Each row comes from the steps of one path. Every step used is in the known rows, and no mark comes twice. Write the path behind each row, first mark first.
Known rows:
C-B-G-P-N: -108,-322,-60,312,-53,-269,-172,-268,-1,-53,6,259,101,156,-71,75,-362,-97,206,405,-359,2,-249,-259,282,-106,185,-188,52,-439,387,-3,-210,-367,203,191,416,184
P-G: 54,17,-42,-162,-78,40,-240,41,-45,-48,253,-125,99,-221,-92,-96,-267,-6,-229,-185,-53,157,-77,32,-172,180,203,-43,-34,67,156,-246,61,135,-131,333,-84,229
E-Z-G-X-N: 75,411,299,-39,-279,-152,94,19,-404,34,-186,-38,-263,-143,-688,-149,-88,32,115,401,106,-57,-708,-65,-427,50,162,185,129,24,-15,46,-108,130,-175,49,368,406
Q-G-X-N: 271,-83,186,143,-328,-50,-264,121,-127,87,167,269,-234,-106,-394,96,35,18,-24,184,-22,179,-571,-227,-417,-88,203,476,-37,432,-15,3,-184,130,-23,99,307,45
B-G-P-N: 139,-155,-196,392,15,-182,-273,-228,-72,24,0,278,131,-92,-42,-88,-174,14,265,213,-174,333,-236,-365,119,-163,80,-114,153,-208,292,-3,-3,-599,201,297,93,15
P-N-X-G: -37,-87,0,124,-476,10,-342,-687,150,-180,287,599,276,-144,84,-323,-104,-323,-128,487,201,371,-336,208,-70,-92,99,-162,350,223,432,-87,-336,26,249,142,-229,43
N-X-G: -146,52,68,-27,-235,-133,-308,-446,121,48,134,349,92,-213,-84,-346,-145,-280,-266,-58,221,319,-147,162,-141,161,176,-212,276,216,280,-195,-271,348,-72,293,-169,147
C-B: -223,-55,169,-88,-140,-231,-142,108,161,89,163,-37,-170,188,-224,84,-322,-148,-185,-52,-35,-282,-143,195,-60,117,29,-285,79,-248,220,-257,-123,262,-243,155,320,447
P-G-Q: 152,148,-6,75,-21,-218,68,-196,-111,-90,371,-73,44,9,-192,-143,-28,40,-37,-256,-212,-89,-244,-145,-128,101,205,-88,-82,37,211,-330,-17,165,14,501,-140,-88
Z-G-P-N: -162,-4,6,357,274,-224,-92,-365,-11,68,-32,489,68,55,-277,-296,-329,-129,305,216,194,159,-197,-150,35,-320,-161,-15,170,-201,389,-75,-39,-544,319,368,23,125
J-Q-G-H: 313,-23,280,101,143,-247,287,-84,-175,75,572,67,-41,-42,11,-38,465,105,69,-548,181,-269,-599,-146,-368,-186,-24,245,241,150,265,-474,143,271,-214,60,392,140
E-Z: -6,195,239,-288,-150,-14,-76,161,-154,-7,145,-317,-92,-169,-167,-139,-157,-11,-76,-20,31,-64,-413,207,-331,108,-90,-177,191,-273,37,-275,236,154,-368,59,297,397
X-G-Q-J: -90,-16,148,400,93,-154,-57,-459,-127,-20,431,371,-87,-78,-71,-348,-36,-100,73,22,-10,-148,-230,62,-45,-325,180,86,140,151,186,-348,-338,81,-204,243,-203,-1
Z-G: -198,139,46,101,310,-245,-131,-5,-87,227,47,56,-100,-218,-286,-319,-322,0,-28,-162,328,70,62,152,-270,-32,49,-274,344,-153,266,-284,44,10,-231,308,-42,404
J-Q-G: 6,-120,388,141,182,17,-1,-52,-264,200,390,8,68,-156,-173,-158,180,156,-54,-356,165,-96,-229,-213,-364,-164,137,66,271,119,66,-411,182,246,-333,150,327,-35
E-Z-G-Q: -155,324,279,86,295,-380,316,-255,-373,26,113,-202,-120,-82,-408,-411,-85,78,231,-53,-17,-278,-381,42,-304,-80,36,-297,329,-432,298,-369,108,172,-219,235,185,244
G-P-N: 38,17,-30,254,-117,-108,-195,-199,154,14,116,406,76,207,-155,-60,-144,-147,174,139,37,146,-408,-194,82,-225,-259,73,-52,-103,165,-56,43,-485,285,350,44,-11
R-G: 194,207,-151,-94,-119,-165,-297,174,-35,209,215,-182,78,-346,-196,-106,-223,-7,-152,-240,112,168,-175,124,-172,435,156,-171,48,193,206,-267,287,36,-215,397,92,174
Q-G-P-N: 46,-377,94,285,160,-3,-297,-268,10,-24,305,511,135,-18,26,-47,-187,-55,266,189,-79,287,-353,-249,-71,-400,-124,327,-8,-50,314,-124,22,-473,329,196,245,-121
N-X-G-H: 174,153,-50,-106,-270,-370,-16,-479,210,-91,324,414,0,-84,72,-229,77,-351,-126,-269,253,162,-517,218,-152,170,22,-62,283,232,483,-254,-327,367,47,245,-95,300
P-N: 88,9,-12,113,-313,8,-262,-78,119,-62,332,252,78,-28,-11,-92,-116,-82,-12,281,111,85,-333,151,-146,-197,-146,-118,229,-40,270,-123,37,-267,84,122,-50,172
P-G-Z: 183,62,73,-215,-64,200,85,-63,-108,-53,243,-191,198,-261,-276,-35,78,-112,-30,-143,-39,191,-512,92,-275,149,261,54,-34,-224,351,-310,-82,5,-94,360,199,414
G-X-N-P: 272,495,-12,3,-662,-250,-213,28,118,328,89,136,-418,112,-502,-68,-105,-184,112,85,348,145,-690,-503,-351,173,84,203,-81,478,-153,335,-250,202,-124,286,63,61
X-N: 254,81,-26,-7,-398,-136,-416,303,111,-9,152,79,-182,-108,-247,58,26,-45,-244,71,195,79,-285,-114,-307,-62,27,22,69,328,-208,-142,-44,179,-164,312,-156,139
E-Z-G-B: -115,69,73,-52,381,-272,156,-62,-186,-242,-234,-124,-193,-295,-318,-293,-456,102,76,-55,248,-119,-101,73,-210,-179,-51,-187,362,-478,127,-425,-45,122,-448,-40,294,452
R-G-P-N-X: 87,114,-293,70,-433,-250,-348,-425,56,204,-44,447,481,-2,-280,-165,-80,-323,2,258,93,427,-421,-112,129,282,-41,-28,-169,484,339,-127,101,-316,478,418,15,-262
B-G-X: 141,221,-17,220,-194,-198,-62,30,-264,252,-111,-80,-167,-196,-378,-87,-145,117,55,-100,-139,182,-362,-184,-154,285,290,-138,206,-79,279,42,-38,-136,-206,169,305,350
P-G-X: 118,267,88,-25,-254,43,12,-74,-151,52,74,-29,-29,-44,-394,-63,-201,-4,-58,-122,-147,92,-422,-44,-163,332,224,166,-196,133,221,-25,-84,7,-11,250,223,258
G-P-N-X: -114,38,-101,155,-402,-225,-291,-440,167,122,-106,605,254,267,-256,-151,-42,-355,-21,256,110,325,-388,-157,83,-97,-251,-70,-52,250,198,-92,-79,-291,487,314,-72,-139
B-C: -37,83,69,72,-82,55,-242,224,270,28,234,16,-393,-220,-298,-61,-127,-127,-180,-205,300,64,77,172,-223,172,-36,-182,270,104,114,-429,262,110,-131,621,-26,214
C-B-G-Q: -64,-64,19,277,8,-531,84,-147,-135,52,148,-119,-131,75,-188,11,-117,72,77,-78,-427,-313,-150,-164,60,64,386,-494,183,-410,372,-285,-204,247,-185,269,277,169
H-G: -19,-112,-74,80,178,-117,-257,-11,101,164,281,29,-12,-491,-108,-330,-296,46,-168,-238,55,2,-82,112,-610,-147,247,-325,404,-123,160,-203,57,109,-246,273,12,333

Which path is each row?
-219,59,67,88,-34,-244,-221,-535,144,119,-48,481,46,-15,-250,-290,-198,-357,-73,-177,143,379,-225,-204,90,126,75,-7,55,188,203,-135,-277,89,132,492,-67,-39
N-X-G-P
-33,114,192,-110,-279,69,17,-564,44,39,138,258,183,-230,-269,-271,196,-396,-74,6,229,367,-593,196,-264,136,237,-123,288,-61,485,-246,-406,245,-49,316,109,352
N-X-G-Z
283,110,-204,-251,-418,-73,-450,3,100,95,320,-38,-94,-213,-61,-80,-247,-116,-128,40,230,292,-252,-404,-313,138,314,116,-124,477,-220,116,-174,353,-136,385,-324,-34
X-N-P-G
66,0,-143,234,213,-313,-227,65,-128,238,-143,29,-62,-179,-183,-91,-223,28,109,-308,-152,277,-37,-414,63,115,172,-155,102,-204,112,-127,80,-260,-120,453,135,131
B-G-P
248,99,109,61,-407,-137,-310,-47,-13,318,271,258,-336,-84,-308,-53,-141,-117,179,103,220,281,-639,-519,-504,-5,213,426,-38,516,-43,250,-262,234,-89,130,254,-48
Q-G-X-N-P
-232,-238,0,382,7,-435,-29,-200,-291,125,127,46,-59,73,-183,-85,-106,-10,54,208,-408,-389,-59,-7,79,-117,356,-278,103,-97,238,-414,-347,138,-297,12,151,161
C-B-G-Q-J
110,69,251,-7,20,175,88,-281,9,-94,328,80,-10,-323,-188,-176,64,-188,123,-143,146,158,-594,165,-246,1,252,-3,325,-404,465,-219,-288,56,-223,352,235,466
X-G-Z
44,-325,202,345,332,66,125,-58,45,-205,216,165,-315,-280,-298,-21,51,143,-109,-410,377,-138,81,-274,-184,-254,87,150,305,196,1,-667,125,287,-329,356,317,-189
J-Q-G-B-C
-134,-49,-123,284,447,-202,14,11,225,-192,-141,202,-487,-343,-438,-205,-467,-36,-68,-246,513,37,368,93,-77,-131,1,-184,423,-91,228,-553,-25,65,-226,528,-51,256
Z-G-B-C
-322,27,-93,269,-20,-336,-167,-622,10,187,-241,685,267,137,-371,-368,-199,-319,146,345,268,359,-216,-100,40,-160,-147,-147,141,132,382,-108,-150,-338,490,357,-96,-20
Z-G-P-N-X
-89,109,51,307,-42,-286,-57,-84,-127,171,249,211,-95,127,-268,-231,91,-32,-5,-43,5,-258,-230,30,-124,-279,-76,-7,0,248,44,-452,-90,37,-176,192,-170,-17
G-Q-J
109,-213,254,-34,162,146,-28,-19,-92,121,353,-1,58,-292,-197,-26,155,-105,113,-130,26,226,-540,85,-464,-152,138,145,203,-267,401,-400,-39,-10,-166,126,460,373
Q-G-Z
-6,-40,-150,426,52,-353,-141,-121,-350,186,138,74,-19,-181,-142,-260,47,130,61,23,-192,-48,-49,-107,-76,-169,264,-171,206,116,124,-408,-103,-62,-299,122,-137,7
B-G-Q-J
-134,-217,2,34,-36,-280,-232,93,-60,116,55,-158,-97,-111,-75,41,-371,9,-101,15,-214,-76,0,44,-10,199,380,-461,255,-386,311,-227,-143,184,-333,134,337,454
C-B-G
288,340,114,111,-614,-137,-170,212,-3,92,-43,163,-300,48,-578,108,62,-47,-99,130,102,11,-638,-189,-272,77,61,235,-58,414,-109,94,-158,96,-45,250,134,181
G-X-N
-2,-243,-112,367,154,-110,-208,-367,137,0,204,467,155,-208,-81,-307,-309,-56,157,132,-62,105,-300,-169,-322,-436,59,-44,229,-187,260,11,-16,-453,288,360,65,38
H-G-P-N
158,92,-119,348,73,-443,-14,-82,-221,102,184,-91,-103,-181,-158,-205,44,182,102,-253,-222,35,-136,-260,-111,20,268,-386,291,-169,249,-276,35,34,-204,397,-37,38
B-G-Q
116,-111,-24,186,198,-166,-117,-237,227,-327,114,282,-239,-254,-32,-151,-411,2,-108,-300,218,75,-37,-35,20,-188,90,-11,295,-183,192,-286,-387,112,-349,220,-20,176
X-G-B
-253,-318,-169,216,-329,-376,-258,-524,25,83,-206,468,306,237,-177,-9,-232,-303,36,508,-291,192,-253,-205,283,72,186,-309,56,-94,407,-62,-349,-173,395,148,259,6
C-B-G-P-N-X
473,423,-95,60,-627,-175,-245,200,-126,179,-1,-8,-105,-204,-589,105,16,-15,-101,125,61,149,-649,-154,-232,447,271,259,-182,644,13,88,37,42,-43,343,190,52
R-G-X-N
173,-127,-203,-33,80,-94,-114,-16,95,-310,37,-6,-39,-228,-138,-9,-413,108,-227,-323,14,90,18,-95,-5,-20,130,27,-65,-3,85,-374,-181,96,-230,212,-66,122
P-G-B
226,220,-128,-124,-455,-252,-462,139,224,247,233,80,-289,-78,-177,-83,-173,-166,-52,5,423,187,-357,-347,-379,6,44,-26,82,382,-246,118,-136,318,-250,350,-213,55
X-N-P
183,-101,-81,-18,-46,-554,81,70,17,-49,217,-118,-195,-4,62,168,-124,-58,34,-192,-239,-251,-351,112,-15,197,220,-290,217,-382,500,-272,-181,193,-220,51,416,643
C-B-G-H
-147,-218,-214,253,-157,-202,-273,-628,170,125,19,621,367,-159,-190,-383,-184,-263,-36,256,4,297,-311,-119,-325,-293,34,-167,197,166,259,-21,-109,-242,470,305,-64,-114
H-G-P-N-X
365,307,-199,131,-561,-332,-277,20,-128,336,-21,19,-342,-197,-340,-70,-140,-5,170,127,122,352,-516,-624,-296,243,406,30,101,362,-57,419,-285,119,-210,225,86,57
B-G-X-N-P
440,562,-192,-67,-720,-279,-264,29,8,410,101,-15,-214,-143,-508,-38,-152,-137,127,68,292,262,-727,-407,-277,528,295,231,-180,709,-16,331,-49,183,-113,396,139,-71
R-G-X-N-P
27,140,518,277,-65,4,249,-155,-368,307,222,94,-48,31,-454,-134,263,158,87,-261,72,-154,-602,-339,-342,-8,157,298,111,219,149,-162,39,149,-210,92,609,-12
J-Q-G-X
35,6,-21,323,227,-369,65,-226,-4,110,383,63,-62,-290,-196,-382,-83,111,-5,-321,-123,-214,-233,-78,-555,-249,238,-323,366,-129,238,-252,24,159,-105,431,-48,54
H-G-Q
-185,-193,-11,159,173,-411,-118,-21,-34,162,-153,-21,-92,94,-235,95,-386,-56,99,-122,-309,-22,-56,-323,220,182,248,-262,-4,-427,220,-147,-161,-38,-133,328,443,268
C-B-G-P
342,207,10,-7,-594,12,-162,58,-126,-87,64,55,-103,-80,-463,96,-28,8,-167,170,-89,147,-550,-233,-228,234,310,376,-268,519,-67,96,-213,138,37,285,49,108
P-G-X-N
-219,195,270,-182,248,-123,23,-23,-307,53,13,-233,-69,-301,-298,-379,-313,26,64,66,171,-34,-210,232,-364,31,33,-250,376,-415,219,-299,162,130,-371,94,263,541
E-Z-G
86,170,-155,253,-95,-318,-126,-90,-234,243,290,43,114,-142,-289,-237,47,-5,-5,-74,-39,-157,-261,67,-60,114,144,1,-120,473,178,-476,110,-6,-198,323,-97,-148
R-G-Q-J
48,-114,98,317,49,10,-186,-548,135,-210,271,595,65,0,16,-203,-276,-182,270,205,49,204,-395,-192,150,-277,-28,171,134,-176,364,55,-230,-426,283,421,20,-16
X-G-P-N
73,418,-11,-160,-332,-74,-55,-230,-43,325,179,-54,-137,7,-323,-226,-358,-136,130,-184,84,194,-507,-334,-230,423,254,134,-181,201,198,244,-178,125,-80,316,136,154
N-P-G-X
312,66,-336,17,35,-299,-173,124,109,-60,-27,-91,-41,-338,-239,-10,-364,93,-156,-370,164,89,-87,-22,0,244,75,-99,12,139,142,-380,92,24,-319,297,101,82
R-G-B
-90,-1,-136,201,466,-385,12,-59,45,-75,-220,159,-232,-217,-319,-258,-469,79,-9,-293,365,2,136,-5,-123,-225,-40,-202,338,-212,205,-374,-188,21,-313,181,-12,328
Z-G-B
-65,-105,387,268,364,-85,82,-166,-233,275,207,166,43,49,-319,-117,145,103,134,-459,84,-41,-265,-577,-133,-185,26,276,3,85,-33,-327,147,-5,-111,362,428,-206
J-Q-G-P
80,340,97,251,-217,-248,-32,26,-181,159,-158,248,-285,-69,-689,-134,-83,-9,45,185,282,85,-440,-159,-324,8,180,166,123,287,83,86,-244,47,-33,270,77,303
Z-G-X-N
